Each row was made from one small tree. The marks that hang from a mark follow it in brackets, in alphabetical order. Every link used is in the known rows. Write each row's tree.
In the rows, zero is written as 128.
Known rows
N[J P[G M[X]]]: 110; 132; 133; 117; 150; 108; 162; 143; 84; 156; 106; 179; 143; 118; 127; 107; 174; 144; 207; 142; 63; 147
Z[U[M]]: 130; 110; 138; 121; 111; 126; 104; 123; 109; 134; 140; 128; 113; 130; 138; 119; 134; 166; 143; 132; 127; 107
P[M N[J]]: 137; 140; 143; 125; 141; 114; 157; 126; 105; 141; 134; 107; 128; 116; 120; 102; 165; 163; 118; 147; 86; 147
J[N[P[M]]]: 120; 121; 129; 127; 151; 133; 84; 115; 99; 139; 132; 136; 126; 109; 132; 112; 168; 108; 156; 114; 99; 166
P[M N]: 125; 131; 132; 128; 132; 113; 131; 118; 128; 136; 148; 111; 114; 122; 116; 100; 166; 135; 128; 150; 92; 143
G[P]: 115; 114; 137; 126; 129; 126; 138; 177; 123; 121; 124; 126; 122; 118; 134; 134; 116; 135; 113; 123; 133; 129
M[P[G N[J]] X]: 110; 126; 148; 121; 139; 99; 168; 181; 100; 155; 107; 134; 122; 116; 127; 116; 148; 149; 134; 157; 82; 142
P[G M]: 114; 130; 126; 122; 129; 126; 122; 109; 134; 139; 135; 188; 118; 130; 115; 114; 168; 119; 155; 149; 84; 145
M[P[N] X]: 104; 108; 139; 126; 135; 98; 140; 182; 113; 142; 126; 95; 115; 115; 131; 108; 139; 130; 121; 152; 111; 142
Z[U[M[P[N] X]]]: 105; 92; 150; 120; 116; 96; 117; 178; 95; 147; 139; 95; 100; 118; 140; 99; 144; 167; 138; 154; 109; 121
Z[U]: 124; 110; 131; 122; 121; 133; 137; 122; 104; 131; 133; 124; 112; 124; 133; 125; 140; 176; 132; 124; 129; 129
U[M[P X]]: 106; 100; 145; 122; 126; 107; 96; 187; 116; 143; 124; 134; 127; 125; 144; 112; 130; 110; 134; 150; 127; 123
U[M[P X] Z]: 115; 100; 154; 120; 116; 98; 65; 184; 123; 151; 129; 133; 127; 137; 150; 101; 129; 98; 148; 147; 137; 116
U[M[P[G] X] Z]: 109; 109; 149; 117; 114; 97; 65; 171; 133; 160; 126; 175; 121; 142; 140; 107; 135; 90; 171; 157; 111; 112
N[J P]: 138; 140; 133; 122; 145; 125; 172; 122; 87; 141; 107; 115; 152; 114; 136; 127; 133; 160; 147; 109; 108; 136
P[G M[X] N]: 105; 128; 129; 126; 133; 95; 128; 144; 127; 147; 137; 156; 107; 126; 112; 98; 177; 122; 186; 167; 67; 138
N[P[M]]: 118; 123; 123; 120; 139; 123; 137; 107; 108; 139; 133; 138; 135; 118; 127; 105; 163; 129; 160; 126; 94; 153
J[N[P[G]]]: 121; 134; 123; 129; 141; 132; 92; 108; 110; 140; 114; 160; 125; 116; 128; 137; 144; 103; 175; 110; 94; 144
G[P[N[J]]]: 133; 134; 151; 126; 136; 112; 174; 182; 102; 130; 119; 87; 128; 109; 130; 128; 122; 173; 98; 129; 113; 129

Write each row's tree
114; 128; 125; 125; 147; 132; 85; 103; 108; 146; 128; 178; 122; 114; 124; 117; 176; 100; 178; 123; 75; 161
J[N[P[G M]]]
116; 93; 145; 114; 115; 126; 108; 143; 102; 142; 139; 127; 112; 121; 143; 115; 137; 165; 105; 136; 127; 129
Z[U[M[P]]]
101; 117; 128; 128; 151; 114; 82; 142; 98; 149; 118; 181; 119; 113; 129; 109; 180; 94; 213; 134; 74; 157
J[N[P[G M[X]]]]
131; 147; 130; 118; 141; 124; 173; 109; 97; 147; 103; 158; 148; 121; 127; 132; 138; 153; 170; 117; 84; 133
N[J P[G]]
112; 119; 141; 126; 131; 113; 141; 166; 122; 128; 146; 111; 111; 113; 122; 106; 152; 142; 114; 145; 98; 146
G[P[M N]]
112; 118; 156; 125; 146; 99; 164; 215; 88; 139; 122; 108; 124; 105; 130; 102; 158; 164; 137; 154; 93; 143
G[P[M[X] N[J]]]
102; 83; 148; 117; 118; 112; 106; 182; 92; 142; 130; 129; 111; 121; 148; 108; 140; 158; 140; 146; 126; 125
Z[U[M[P X]]]
100; 107; 141; 126; 135; 96; 136; 205; 112; 132; 136; 114; 108; 113; 125; 99; 156; 137; 148; 156; 97; 140
G[P[M[X] N]]
117; 138; 141; 125; 141; 98; 155; 152; 103; 150; 121; 152; 121; 122; 116; 101; 177; 150; 174; 166; 63; 138
P[G M[X] N[J]]
115; 99; 140; 122; 115; 109; 99; 161; 99; 138; 132; 130; 114; 130; 141; 114; 138; 159; 177; 142; 126; 102
Z[U[M[X]]]
129; 118; 145; 126; 114; 96; 59; 165; 130; 145; 130; 135; 129; 145; 142; 106; 126; 97; 186; 144; 136; 95
U[M[X] Z]
124; 129; 147; 127; 145; 99; 156; 167; 95; 144; 126; 112; 126; 117; 127; 95; 171; 157; 151; 158; 88; 140
P[M[X] N[J]]
94; 107; 133; 121; 133; 112; 131; 175; 120; 147; 113; 172; 116; 123; 129; 123; 141; 113; 148; 151; 102; 144
M[P[G] X]
101; 120; 127; 125; 135; 111; 119; 150; 124; 143; 126; 191; 117; 131; 120; 107; 173; 113; 189; 160; 84; 139
P[G M[X]]
105; 113; 127; 123; 144; 107; 134; 145; 98; 144; 126; 141; 134; 117; 131; 99; 167; 123; 194; 137; 94; 149
N[P[M[X]]]
